Each row was made from one walk, in order. Every step used is in the known rows, and no mark comes twice. Write each row's walk.
In the rows, 128 means zero.
Known rows
zabun lata tozi zulop gebos dako: [162  68 127 132 123 152  23 131 108 130 142 107 199 111  99 128 152 116
 180  29 118 115  66 147 167 149 190 184 100 103 153 119]
zabun nefuza tozi zulop: [155 109 159 175 123 134  39 175 121 104  78 128 168 138 125 135 108 157
 165 110 121 149  80 145 114 139  86 138  82 123 166 161]
lata tozi: [141  92 131 136 106 115 129 111 113  97 152 150 159  99 107 125 127 107
 135 117 141 132 103 139 135 120 139 131 102 106 135 125]
gebos dako zabun nefuza: [115 105 130 138 149 224  94 176  99 115 125 117 160 135 173 204 123 128
 185 114 104 123  69 178 158 135 142 146  59 125 141 114]
gebos lata zabun nefuza: [117 145 101 127 140 157 138 151 131 127 108 137 142 125 186 153 143  88
 137  85 115 106  90 197 172 140 177 126  60  81 182 113]
lata tozi dako: [156 110 157 135 141 121 101 112 105  88 159 150 140 129 137 139 127 126
 113 132 135 123  79 148 139 155 128 136 111 100 116 133]
gebos dako tozi zulop zabun lata: [157  53 142 115 171 191  62 140 118 102 120  90 138 160 117 176 158 132
 188  30 118 128  94 163 197 174 126 148  86 137 151 103]
dako tozi zulop gebos lata: [148  67 109 128 134 162  56 149 147 138 126 107 142 144 130 138 168 127
 123  63  94 162  96 154 157 154 167 155 114  80 155 110]
lata tozi nefuza: [149  93 135 138 160  99 123  91 107  91 157 114 179 118 101  95 136 137
 167 142 159 128  91 139 145 139 155 115  94 110 148 140]
gebos zulop tozi: [145  94 127 147 144 110  72 147 114 142 131 125 139  95 127 158 120 173
  92 101 142 155  70 150 125 120 122 128 107 126 130 112]
tozi nefuza zabun lata: [127 175  85  91 158  99 120 111 118 135 118  96 117 139 129 115 119 124
 202 112 122 102 109 155 199 124 139  87 107 113 149 149]
nefuza zabun lata tozi zulop: [148 113 115 105 100 122  91 123  99 113 115 119 148  81 104 128 120  88
 209  58 111 120  77 158 175 108 118 121  87  88 171 142]
zulop zabun: [137 130 103  84 154 145 142 117 115 119 135 108 109 162 124 170 118 141
 150  96 144 142 122 142 153 132 116 111 124 154 131 121]
zulop tozi: [136 108 111 151 138 104 100 116 109 137 160 136 134 103 136 141 157 151
 112  94 144 138  99 140 149 138 110 139 121 136 125 113]
lata zabun nefuza: [135 153 111 123 127 169 143 151 125 118 116 124 143 131 171 138 145 119
 145 115 139 115 105 160 153 140 151 105  73  99 171 123]
zulop zabun lata tozi nefuza: [146 110  84 101 165  84 126  66 101  83 161  94 141 129  90 117 117 135
 205  75 172 114  98 159 217 145 169 102  86 111 159 126]
dako zabun nefuza tozi zulop gebos: [150 110  84 140 104 177  31 198 118 123  88 105 168 149 129 184 108 158
 166 101 109 176  65 148 153 134 114 138  80  99 161 136]
lata zabun: [135 137  97 106 123 153 164 144 132 123 121 122 140 139 149 137 162  97
 126 124 136 121 126 144 152 142 143 119 110 110 145 118]
dako tozi zulop gebos: [169  73 118 130 122 166  58 153 141 123 137  94 149 151 110 129 168 161
 130  93 125 169 114 120 142 146 135 135 123 103 145 115]
tozi dako zabun nefuza: [125 148 124 127 156 184  97 172 104 105 128 124 114 146 186 194  96 155
 146 147 116 130  64 161 157 145 126 123  85 106 132 122]
zulop gebos nefuza: [147 122 121 104 133 159  86 118 137 167 135  96 139 165 117 123 112 149
 117 121 107 141  81 101 147 129 146 141 128 128 115 130]
zulop gebos: [138 141  91 109 124 130  95 128 135 152 150 117 132 148 121 130 144 144
 118 109 129 141 125 117 138 129 165 135 143 120 125 123]
tozi dako zabun lata: [111 141  97 115 138 143 111 154 121 116 120 128  96 125 160 176 102 118
 131 122 103 110  98 154 212 146 150 136 117  95 116 110]
lata tozi nefuza zabun: [150 125 107 100 154 116 128  97  90 103 153 108 168 129 123 132 136 110
 198 138 141 131  78 160 162 125 128  88  85 107 147 161]
gebos dako tozi zulop: [156  30 185 154 157 203  58 171 122 108 122 103 171 146 130 154 175 139
 157  93 108 139  95 151 129 167 119 160  94 135 141 121]
tozi dako zabun: [122 126 114 111 151 173 121 165 112 115 126 113 113 148 176 188 115 129
 118 153 105 136  89 144 158 151 121 128 120 116 106 120]
zabun nefuza: [130 145 136 149 137 140 103 131 123 116 130 135 134 122 149 126 110 149
 154 120 133 118 107 146 131 124 131 120  91 118 148 129]
zabun lata tozi zulop: [147  82 139 141  97 109  85 116 110 101 126 137 165  74  91  97 123 116
 170  60 133 117  94 138 160 122 145 152 101  92 168 129]

Write each row's walk
[147  75 102 131 131 215  23 211 113 134  84  82 182 168 137 203 143 121
 159  98  86 169  62 148 140 158 126 176 100 133 130 132]	nefuza tozi zulop gebos dako zabun
[141 146 113  99 161 152 119 128 110 109 136 110 120 156 147 170 101 166
 174  92 149 136  97 159 152 131 112  99  88 139 160 125]	zulop zabun nefuza
[115  90  78 124  86 132 139 118 105  93 143 163 142  75 111 150 112  74
 160  96 124 122  97 158 220 111 163 134  76  70 142 100]	dako zabun lata tozi
[168  76 132 116 111 144  46 101 122 137 132 105 173 111  76  93 105 135
 165  50 112 125  45 108 179 127 169 160 100  91 151 129]	zabun lata tozi zulop gebos nefuza
[133 103  96 138 154 147  96 156  96 121 156 121 114 123 180 201 143 163
 102 126 126 150  63 161 180 157 104 138 109 124 106 109]	zulop tozi dako zabun
[131 137  95  98  96 101 115 104 104 107 136 164 130  89 108 140 117  67
 186  90 114 110  96 166 200 109 130 106  85  80 148 133]	nefuza zabun lata tozi
[143 145 107 148 109 152 100 171 130  92  94 155 157 154 150 156 134 108
 131 128 135 131  98 169 161 146 115 111  63  90 166 145]	lata zabun nefuza tozi
[148 140  49  79 157 111  97  94 108 140 153 101 166 142 132 147 143  95
 184  89 112 138  56 184 192 129 184 112  86  74 155 146]	zulop gebos lata tozi nefuza zabun
[152  57 162 149 130 161  91 150 136 103 119 111 145 136 114 123 160 147
 143 106 125 156 115 129 130 145 107 132 113 117 148 125]	dako tozi zulop
[143 177  76  59 120 146  80 107 129 183 122 115 107 150 120 141  94 109
 162  86  85 122  78 120 204 112 141 119 118 101 125 138]	zulop gebos nefuza zabun lata
[135 114 113 141 138  74 112  78 114  92 153 130 163 104  88  80 124 124
 172 106 158 100 102 146 188 136 184 124  88  90 149 133]	zabun lata tozi nefuza
[162 114 137 159 115 164  77 185 123  95  70 117 177 147 146 144 139 124
 161 100 128 142  77 156 134 160 101 123  69 107 185 150]	lata zabun nefuza tozi zulop
[169  71 146 122 158 189  80 147 119  88 128  87 134 162 131 169 130 183
 190  73 148 163  85 155 156 147  96 100  68 127 170 122]	dako tozi zulop zabun nefuza
[146 105 162 147 127 130  89 138 136 125  90 144 141 164 100 135  87 123
 112 149  99 143  79 119 141 141  86 140 101 130 105 162]	gebos nefuza tozi
[126 128 102 159 100 166  89 183 118  93  97 158 142 141 142 188  95 124
 152 143 118 152  87 160 167 128 100 125  65  96 139 141]	dako zabun nefuza tozi
[132 118  89 142 131 207  28 194 112 119 117 132 171 174 150 223 121 125
 155 112 101 154  62 168 176 149 146 158  64 106 133 128]	zulop gebos dako zabun nefuza tozi
[157 118 119 121 125 135  56 140 146 148 110 134 149 179  93 138  98 135
  93 138 100 157  76 112 143 141 116 148 120 123 104 153]	zulop gebos nefuza tozi
[144 102 112 155 183  85  95 103 107 135 162  94 156 122 128 119 158 185
 143 118 164 135  91 141 164 148 132 124 115 149 136 132]	zulop tozi nefuza
[118  96  76 127 128 112 134 105  99  88 150 118 158  98 101 125 120 111
 191 114 142 119  85 163 229 124 181 119  69  79 153 115]	dako zabun lata tozi nefuza
[143 155 105  97 130 107  92 116  98  96 144 158 109 118 141 157 116  88
 161 110 107  99  74 169 199 135 122 114  97  77 127 139]	nefuza zabun lata tozi dako
[130 113 108 138  94  84 114  94 117  94 146 172 141  82  91 106 118  91
 140  86 139 106 108 145 187 124 164 141  95  82 140 118]	zabun lata tozi
[138 164  64 112 159  71  84 102 100 147 150 104 126 114 143 129 146 146
 187  85 137 115  84 164 223 133 121 100 103 124 152 138]	zulop tozi nefuza zabun lata
[124  60 106 128  90 150 108 142 100  92 117 116 159  68 104 141 113  98
 184  62 116 134  75 149 195 113 148 147  78  79 163 110]	dako zabun lata tozi zulop
[138 144  93 104 146 115 106 107 127 112 138 119 112 146 123 123 149 114
 192 122 126 120 119 159 230 143 137  84  88  86 140 133]	dako tozi nefuza zabun lata
[154 140 107 132 146 137  85 135 114  88 110 138 122 179 127 185  95 155
 161 106 142 153  93 166 153 146  80 105  77 133 146 148]	zulop zabun nefuza tozi
[145 123 111 158 127 140   9 171 135 135  88 126 165 151 132 151 113 141
 139  57  91 155  59 163 136 147 142 163  87  90 176 149]	zabun nefuza tozi zulop gebos lata
[120 149  98 154 122 139 103 172 134 105  83 167 154 144 166 166 134  72
 119  96 103 124  84 201 174 151 147 133  52  69 175 134]	gebos lata zabun nefuza tozi
